Each row was made from one small tree. The marks that hang from a mark follow it in brackets, in the order of their numbers. Every link used is in the known rows. Write each row's tree.
Known rows:
J_821(J_72): [-1.5  3.3 -1.0 -0.3 -3.2  1.0 -0.5 -5.6 -0.8 -1.4  0.2  0.6  4.4  0.3
  5.8 20.6  4.4 -4.3  0.0 -7.6  4.1  1.4 -2.0]
J_941(J_104(J_72 J_889(J_821)) J_874): [ -3.7   1.7   0.8   1.5  -3.2   2.1   7.8  -8.1 -15.2  -2.1   2.9  -3.8
   3.2  -0.1   1.3  32.9  -4.9  -7.0  20.4  -7.5   6.5  -7.9  -7.0]
J_104(J_72(J_874(J_941))): [  2.1  -0.1   6.0  -0.2  -0.7   2.9   7.0  -3.9  -0.6  -0.7   5.5   1.8
  11.1   4.9  17.2   9.2 -15.2  -5.8   0.9 -16.6  -8.3   4.1  -1.9]
J_72(J_874(J_941(J_104))): [ -2.2  -2.8   3.2   4.4  -0.4   2.1   1.3  -3.2  -5.0   2.4   4.6  -0.8
   3.7  -3.1  28.9  12.3  -5.7  -3.1  -5.5 -14.5  -1.2  -7.8   3.2]
J_941(J_104(J_72) J_874): [ -9.4   7.1   1.8   3.2  -4.5  -1.7   7.4  -8.5 -10.7  -0.7   6.5  -2.7
   0.9   3.1  18.4  55.6  -3.1  -3.1   1.8  -9.8   0.8 -11.0  -1.0]
J_104(J_72 J_889 J_941(J_874)): [  1.0  -7.2   4.1  -3.8  -3.8   5.4   7.0  -6.2 -16.0   1.1   8.4   1.8
   8.3   6.4 -14.3  23.7  -7.9  -3.9  -3.9 -10.3   2.6   9.1  -7.2]
J_874(J_72 J_941): [ 0.1 -5.7  2.2 -1.5 -2.3 10.0  1.5 -3.7 -5.9  6.7  4.9  2.6  6.7  2.4
  2.6 19.5  2.7 -5.6  0.3  1.0 -6.8 -1.8  2.2]
J_941(J_104(J_889) J_874): [ -5.1  -2.4   0.0   1.2  -2.6   1.9  -0.9  -5.3 -16.1   0.4   3.1  -4.7
   0.7  -2.8   4.1  30.8  -0.4   1.0  -0.9  -8.6  10.4 -11.9  -3.1]
J_72(J_874(J_941(J_104(J_889(J_821))))): [  3.4  -7.6   2.2   2.2   0.6   5.7   0.8  -2.4  -9.8   1.9   1.1  -2.2
   5.9  -5.5  12.5 -11.0  -7.5  -7.5  13.1 -11.6   5.2  -6.2  -3.4]
J_874(J_941): [ 2.5 -4.9  2.2  0.1 -0.3  4.2  0.2  1.3 -3.5  3.7  4.3  1.9  4.1  0.6
  9.3  1.4 -2.9 -0.7 -6.8 -1.7 -4.9 -1.0  3.8]
J_119(J_72(J_874(J_941(J_104)))): [ -4.1  -2.3   2.6   4.2   2.5  -0.6   1.9  -5.2  -2.7   8.7   6.3   0.8
   7.7  -0.6  27.7  20.1  -6.4 -10.5  -4.1 -17.3  -5.3  -8.1   0.3]
J_941(J_104(J_72(J_874) J_889(J_821))): [  2.4   2.2   2.3   1.0  -2.1   0.5   7.5  -8.1  -9.1  -4.2  -0.6  -2.6
   6.7  -1.0  -1.7   8.9 -11.1  -9.8  25.8 -12.2   5.7  -4.1 -10.8]
J_941(J_104 J_874): [-10.7   2.9  -0.1   4.5  -1.7  -0.6   0.7  -4.4  -8.4   1.7   3.8  -3.9
  -3.6  -2.9  22.1  36.2   2.0   1.0  -3.6  -7.5   4.9 -11.9   2.2]
J_821(J_72(J_874(J_941(J_104))) J_379): [ -3.4   1.0   1.5   4.5  -5.9   4.1  -4.1 -11.8 -14.0  -2.9   3.7  -0.9
  11.6  -3.1  31.4  42.9   2.1  -2.5  -0.6 -24.9   3.0 -11.4   3.3]
J_342(J_104): [ 0.1 -2.6 -2.3 -1.0 -2.9 -3.3  1.0 -0.8 -3.6  2.2  0.6 -0.9  3.0 -5.1
  3.4  2.6 -0.2 -4.8 11.1  2.5  4.5 -5.4 -3.6]
J_342(J_104(J_941)): [ 2.2 -9.6 -1.4 -1.5 -4.6 -1.6  2.0  0.3 -8.1  5.7  4.7  3.0  2.1 -4.1
 -5.8 -2.7  1.3 -7.6  2.8  0.8  3.6  2.2 -3.1]
J_379(J_821(J_72(J_874))): [ -5.9   8.4  -1.5   0.2  -0.7   4.0   4.4  -4.3   0.2  -8.3  -0.5  -0.3
   9.4  -1.9  12.3   6.5  -0.9  -9.1   1.2 -18.4   5.7  17.4  -4.6]
J_119(J_72(J_874)): [ -3.1   2.2   1.3   1.3   4.2  -3.5   1.4  -2.8   7.5   5.1   0.2   0.2
   6.5   1.6  11.1  -2.9  -6.4  -8.1   3.8 -13.5  -2.9   3.0  -5.5]
J_889(J_104(J_72 J_941(J_874)) J_821): [-1.8  2.9  3.6  0.5 -7.1  2.3 14.2 -2.3 -8.2  3.9  7.8  1.8  6.7  1.0
  2.6 18.6 -5.9 -8.3 25.8 -2.0  2.7  7.0 -5.0]
J_379(J_821(J_72(J_874(J_941(J_104))))): [ -6.6   5.3  -0.2   2.7  -2.8   7.5   5.0  -6.5 -10.0  -3.6   5.9   0.0
  10.8  -3.3  30.8  30.1   1.2 -11.6  -6.6 -24.3   3.6   4.9   1.3]
J_889(J_104(J_941) J_821(J_72)): [  2.7   0.9  -0.3   0.0  -7.9   3.3   6.5  -2.2  -4.9   4.7   3.1   3.8
   6.6  -4.0  -2.8   9.3   4.5 -11.5  20.7  -1.2   7.3   8.4  -4.7]
J_119(J_72(J_874(J_941(J_104(J_889))))): [  1.4  -6.6   2.7   1.5   1.8   1.9   0.2  -6.4  -9.7   8.5   5.5  -0.1
  12.5  -1.1   9.9  16.1  -8.7 -11.1  -1.5 -17.9  -0.7  -8.2  -4.8]
J_821(J_72(J_874) J_379): [ -2.6   6.3   0.4   1.6  -3.3   1.7  -4.6  -9.4  -4.3  -6.8  -2.5  -1.0
  11.2  -1.3  14.2  19.6  -0.2  -0.1   7.6 -19.2   4.9   2.2  -1.7]
J_889(J_104): [ 1.9  4.8  0.4  0.0 -4.4 -1.7  3.2  0.5 -1.2  2.0  1.2 -0.3  4.3 -2.6
 -2.1  9.4 -3.5 -0.5 14.4  3.5  3.5 -2.5 -1.9]
J_119(J_72(J_874(J_941))): [ -1.0  -3.2   3.4   1.2   3.8   1.6   2.0  -1.6   4.7   8.9   4.2   2.3
  10.9   1.7  19.7  -1.3  -8.1  -9.1  -3.2 -15.0  -8.1   2.5  -1.5]
J_379(J_821(J_72(J_874(J_941)))): [ -2.9   3.5   0.7   0.0  -1.0   9.3   5.0  -2.5  -3.6  -4.1   4.0   1.6
  13.3  -0.5  22.1   5.3  -2.0 -10.5  -6.3 -21.8   0.3  15.6  -1.1]

Write each row's tree:
[ 1.1  9.6 -2.0  1.2 -8.1  1.4  1.1 -6.2 -9.0 -3.8 -2.9 -0.4 11.5 -5.0
  3.6 24.9  5.8 -4.0 36.8 -1.4  7.6 -2.0 -1.8] => J_889(J_104 J_821(J_72 J_379))
[ -3.8  -4.0   1.3   1.6  -4.6   8.2   1.3  -7.3 -13.1   7.9   6.4   1.1
   3.7   0.2  10.7  43.6   6.5  -7.1  -0.2  -1.4  -3.7 -12.1   4.2] => J_874(J_72 J_941(J_104))
[  5.5  -5.6   2.3  -1.0  -1.7   9.1   0.5  -3.9  -3.9  -0.5  -0.4  -0.1
  13.6  -3.1   9.4 -11.1  -6.1 -11.0  14.1 -17.7   6.3   4.9  -6.2] => J_104(J_889(J_821(J_72(J_874(J_941)))))
[  7.7  -5.3   6.1  -3.1  -1.1   5.9   5.4  -5.0  -7.6  -1.7   4.7   1.0
  15.4   4.7  -0.7   3.9 -18.2  -5.3   2.5 -16.6  -4.1   3.2  -6.6] => J_104(J_72(J_874(J_941)) J_889)
[ -2.6   4.3   0.3   1.9  -0.6   2.5   2.3  -3.8   5.6  -3.0  -3.9  -0.9
   4.9  -3.9  18.0 -10.1  -0.7  -9.7  18.6 -14.6   6.9   7.3  -6.6] => J_889(J_821(J_72(J_874)))
[-4.8  2.1  0.5  1.5 -7.7  4.9  7.4 -3.7 -6.5  5.2  5.3  1.4  6.5 -4.0
 11.4 23.5  4.0 -9.7 18.4 -6.3 10.5  6.6 -4.3] => J_889(J_104(J_941(J_874)) J_821(J_72))
[ -0.2   2.6   1.8  -0.8  -3.1  -4.7   7.5  -5.2  -1.2  -3.0   1.7  -0.7
   9.6  -1.4  11.4   9.8 -13.1  -9.0  17.4 -11.6   1.7  -1.3  -9.5] => J_342(J_104(J_72(J_874)))
[  6.3  -5.0   2.2  -0.4  -3.1   5.6   7.6  -6.0 -17.4   0.7   5.4   0.3
   7.8   0.8  -4.6  21.6  -5.2  -9.9  18.4  -3.4  -1.6  -7.5  -3.3] => J_874(J_941(J_104(J_72 J_889(J_821))))
[ -4.3  -1.9   3.9  -0.5  -3.5   2.2   8.5  -4.9  -8.9   1.4   9.0   3.0
   3.5   6.7   3.0  29.0  -4.6  -3.9  -6.6 -10.0  -2.3   7.9  -2.4] => J_104(J_72 J_941(J_874))
[  0.1   0.7   2.5   1.6  -3.4   6.1  -3.7  -7.6  -6.5  -3.7   1.8   0.8
  15.4  -0.9  25.0  21.3  -2.0  -1.5   1.2 -21.6  -0.5   0.5   2.5] => J_821(J_72(J_874(J_941)) J_379)
[  5.4  -7.0  -0.5   1.7  -2.9   7.1  -3.3  -4.2 -22.4  -0.6   1.5  -1.5
   8.1  -5.2  -2.3  12.1   4.0  -2.0  18.4  -1.5   3.2 -12.0   2.0] => J_874(J_941(J_104(J_889(J_821(J_379)))))
[ -7.8  -2.2  -0.6   0.9  -4.0   8.9   2.4  -8.0 -16.5   3.6   1.0  -4.4
   0.8  -3.8  -0.4  32.4   4.7  -8.3  22.6  -1.0  10.4 -10.1  -6.6] => J_941(J_104(J_889(J_821)) J_874(J_72))
[  4.3   4.4   6.6  -0.2  -5.2   1.3  10.2  -3.3  -2.6   1.0   6.8   1.6
  15.6   1.8  14.7  19.8 -17.8  -6.0  14.5 -12.4  -5.6  -0.1  -3.1] => J_889(J_104(J_72(J_874(J_941))))
[  6.2  -3.1  -1.6  -1.5  -0.9   4.5  -4.0  -1.9 -13.2  -5.5  -4.9  -1.7
   6.6  -3.2 -19.3 -12.2   2.1   0.3  25.3   2.5   4.6   0.0  -4.2] => J_104(J_889(J_821(J_379)))
[  7.6  -0.6   0.9  -3.2  -1.4   2.8   7.3  -2.8  -7.4  -3.5  -0.9  -0.2
   6.2   2.1 -20.9  -0.3  -6.7  -7.2  24.8   0.8   0.6   3.3  -9.7] => J_104(J_72 J_889(J_821))
[ -0.7   1.3  -0.4   2.4  -3.1   2.8   0.3  -9.1  -7.4  -3.6  -2.6  -3.4
   6.4  -6.6   7.6   8.7  -1.2 -11.1  19.9 -16.5  14.1  -3.2  -9.2] => J_941(J_104(J_889(J_821(J_72(J_874)))))
[-5.6 -8.2 -0.5 -0.2 -4.4  0.6  2.8 -1.6 -8.8  7.0  7.2  0.6  2.1 -3.9
  9.4  9.6  0.9 -5.2  0.7 -6.2  7.2  0.0 -3.6] => J_342(J_104(J_941(J_874)))
[  6.3  -8.5  -0.8  -2.9  -3.7   7.8   1.8  -4.2  -9.9   2.3   1.2   3.0
   6.8  -1.0 -19.3  -6.4   5.1 -11.0  10.7  -5.0   8.8  11.4  -8.4] => J_104(J_889(J_821(J_72)) J_941)
[ -3.6   6.8   3.2   3.0  -2.7  -3.2   6.7  -9.4  -4.4  -3.4   3.0  -1.4
   4.0   1.1  16.1  30.9 -10.9  -5.0   5.4 -15.5  -0.8  -5.8  -4.0] => J_941(J_104(J_72(J_874)))
[  4.8   1.5   2.8  -0.8  -6.8   1.5  13.1  -1.6  -6.9   2.9   5.0   4.5
   6.6   1.6 -12.2   7.6  -5.2 -10.5  28.1   4.0  -0.9   9.1  -5.8] => J_889(J_104(J_72 J_941) J_821)
[-13.5   2.9   0.1   3.3  -4.9   4.2   1.4  -9.5 -11.6   4.5   4.6  -3.2
  -1.7  -0.7  16.7  54.8   5.4  -3.9   4.2  -4.4   4.2 -13.0   0.1] => J_941(J_104 J_874(J_72))
[  6.9  -7.5  -1.7  -2.4  -5.8   7.2  -2.3  -8.1 -18.2  -2.7  -0.3   2.9
  10.6  -2.2 -20.4   3.1   8.2  -5.6  16.1  -7.0   8.3   9.0  -5.9] => J_104(J_889(J_821(J_72 J_379)) J_941)
[-8.1 -6.1  2.0 -0.6 -4.4  9.0  2.7 -5.3 -9.6  7.8  6.9  2.3  1.2  2.2
  0.7 26.4  5.3 -5.2 -4.0 -4.1  1.4  6.8 -1.7] => J_104(J_941(J_874(J_72)))
[  8.9 -11.0   0.5  -6.1  -6.8   0.2   6.6  -6.6 -17.9   1.1   6.7   3.6
  11.7   1.7 -25.8  13.3  -7.0 -10.9  11.2  -2.3   4.0   3.3 -11.2] => J_342(J_104(J_72 J_889 J_941))
[  5.1  -2.3   1.7  -4.2  -3.4  -2.7   6.0  -6.8  -8.3  -4.2   1.0  -1.7
  13.7  -1.0  -6.2   6.1 -17.1  -9.2  20.0 -11.9   5.4  -0.3 -14.7] => J_342(J_104(J_72(J_874) J_889))
[  2.9   0.7  -0.5  -0.6  -2.7   5.3  -3.9  -8.1  -9.7  -8.5  -5.8  -2.4
  13.3  -4.4  -0.1  -3.8  -0.3  -4.6  26.5 -16.7  10.1   4.3  -8.4] => J_104(J_889(J_821(J_72(J_874) J_379)))
[  3.0  -0.5   0.1  -0.8  -0.8   4.2   0.2  -4.9  -0.5  -3.9  -4.5  -1.9
   9.2  -4.2   1.0 -13.5  -4.3  -9.7  20.8 -14.2  11.4   7.1 -11.1] => J_104(J_889(J_821(J_72(J_874))))
[  4.8   0.7   3.4  -2.2  -7.5  -0.6  10.7  -4.1  -8.4   3.7   7.7   4.9
   8.9   4.0 -14.6  23.9  -7.5  -6.2  10.3  -0.2  -2.4   6.6  -5.2] => J_889(J_104(J_72 J_941))
[  5.8  -2.4   0.8  -2.9  -2.6  -1.6   8.1  -4.1  -5.9  -4.4  -1.6  -2.0
  12.0  -3.4  -5.8 -12.9 -13.8 -13.5  38.3  -8.5   6.7   0.9 -16.1] => J_342(J_104(J_72(J_874) J_889(J_821)))
[  8.5  -9.1   2.8  -5.0  -3.9   4.4   6.0  -5.9 -13.8   0.4   6.2   4.4
   8.8   6.3 -29.5  10.9  -7.9  -5.8  -0.4  -4.9  -0.1   9.2  -7.5] => J_104(J_72 J_889 J_941)
[-0.7  5.3 -2.8  1.2 -4.4  2.9 -2.1 -6.1 -6.3 -5.3 -3.8 -0.4  6.6 -2.5
  4.6 14.2  9.7 -3.7 23.7 -4.6  4.5  0.4 -0.2] => J_889(J_821(J_72 J_379))
[  3.1  -1.5  -2.4   1.7  -2.7   2.7  -3.9  -6.3 -19.8  -4.7  -2.9  -3.4
   3.3  -5.2 -11.6  10.2   3.9   0.0  25.8  -0.2   8.8 -11.5  -2.5] => J_941(J_104(J_889(J_821(J_379))))
[ -2.6 -10.8   2.1  -4.0  -4.6  11.9   0.9  -7.2 -16.2   6.7   6.6   1.4
   6.3   2.1 -17.2  23.9   1.4  -5.2  -1.9  -5.2   6.1   6.0  -6.6] => J_104(J_889 J_941(J_874(J_72)))
[  0.5  -0.2   3.1   1.7  -3.9   1.6   7.2  -6.8 -12.6   2.2   8.6   1.7
   5.6   4.2  13.7  45.0  -4.2  -5.3  -1.5  -6.9  -7.8 -10.5   2.5] => J_874(J_941(J_104(J_72)))
[  1.2  -2.0   5.3  -0.7  -2.2   0.6   8.4  -4.9  -1.7  -1.3   5.6   4.4
   7.1   5.0   0.7   4.5 -12.4  -6.5  -2.6 -14.2  -4.0  12.1  -5.4] => J_104(J_72(J_874) J_941)
[  0.1 -11.0   1.9  -2.6  -2.0   6.2   0.2  -2.2 -13.5   3.2   6.1   0.7
   3.7   0.7 -11.4   5.0  -1.9  -0.6  -8.5  -8.9   7.9   7.1  -4.0] => J_104(J_889 J_941(J_874))
[  8.2  -7.1   3.8  -4.0  -3.6   2.0   6.2  -5.2 -10.8  -0.6   5.5   0.1
  18.3  -0.3   3.2   8.2 -18.4 -10.7  14.6 -14.7   0.6  -0.9 -10.0] => J_342(J_104(J_72(J_874(J_941)) J_889))
[ -7.8  -2.0   0.3  -0.1  -4.5   7.9   0.1 -11.0 -19.2   3.6   4.0  -3.9
   3.0  -1.8  -1.1  50.2   2.9  -4.4   5.6  -5.7   9.6 -12.3  -3.9] => J_941(J_104(J_889) J_874(J_72))
[  2.0   1.1   3.2  -0.2  -2.9  -0.4   5.0 -10.4 -11.2  -4.8   2.2  -2.2
   7.7   0.9  -2.8  26.9 -13.4  -5.6   8.3 -17.2   4.0  -5.4  -9.4] => J_941(J_104(J_72(J_874) J_889))
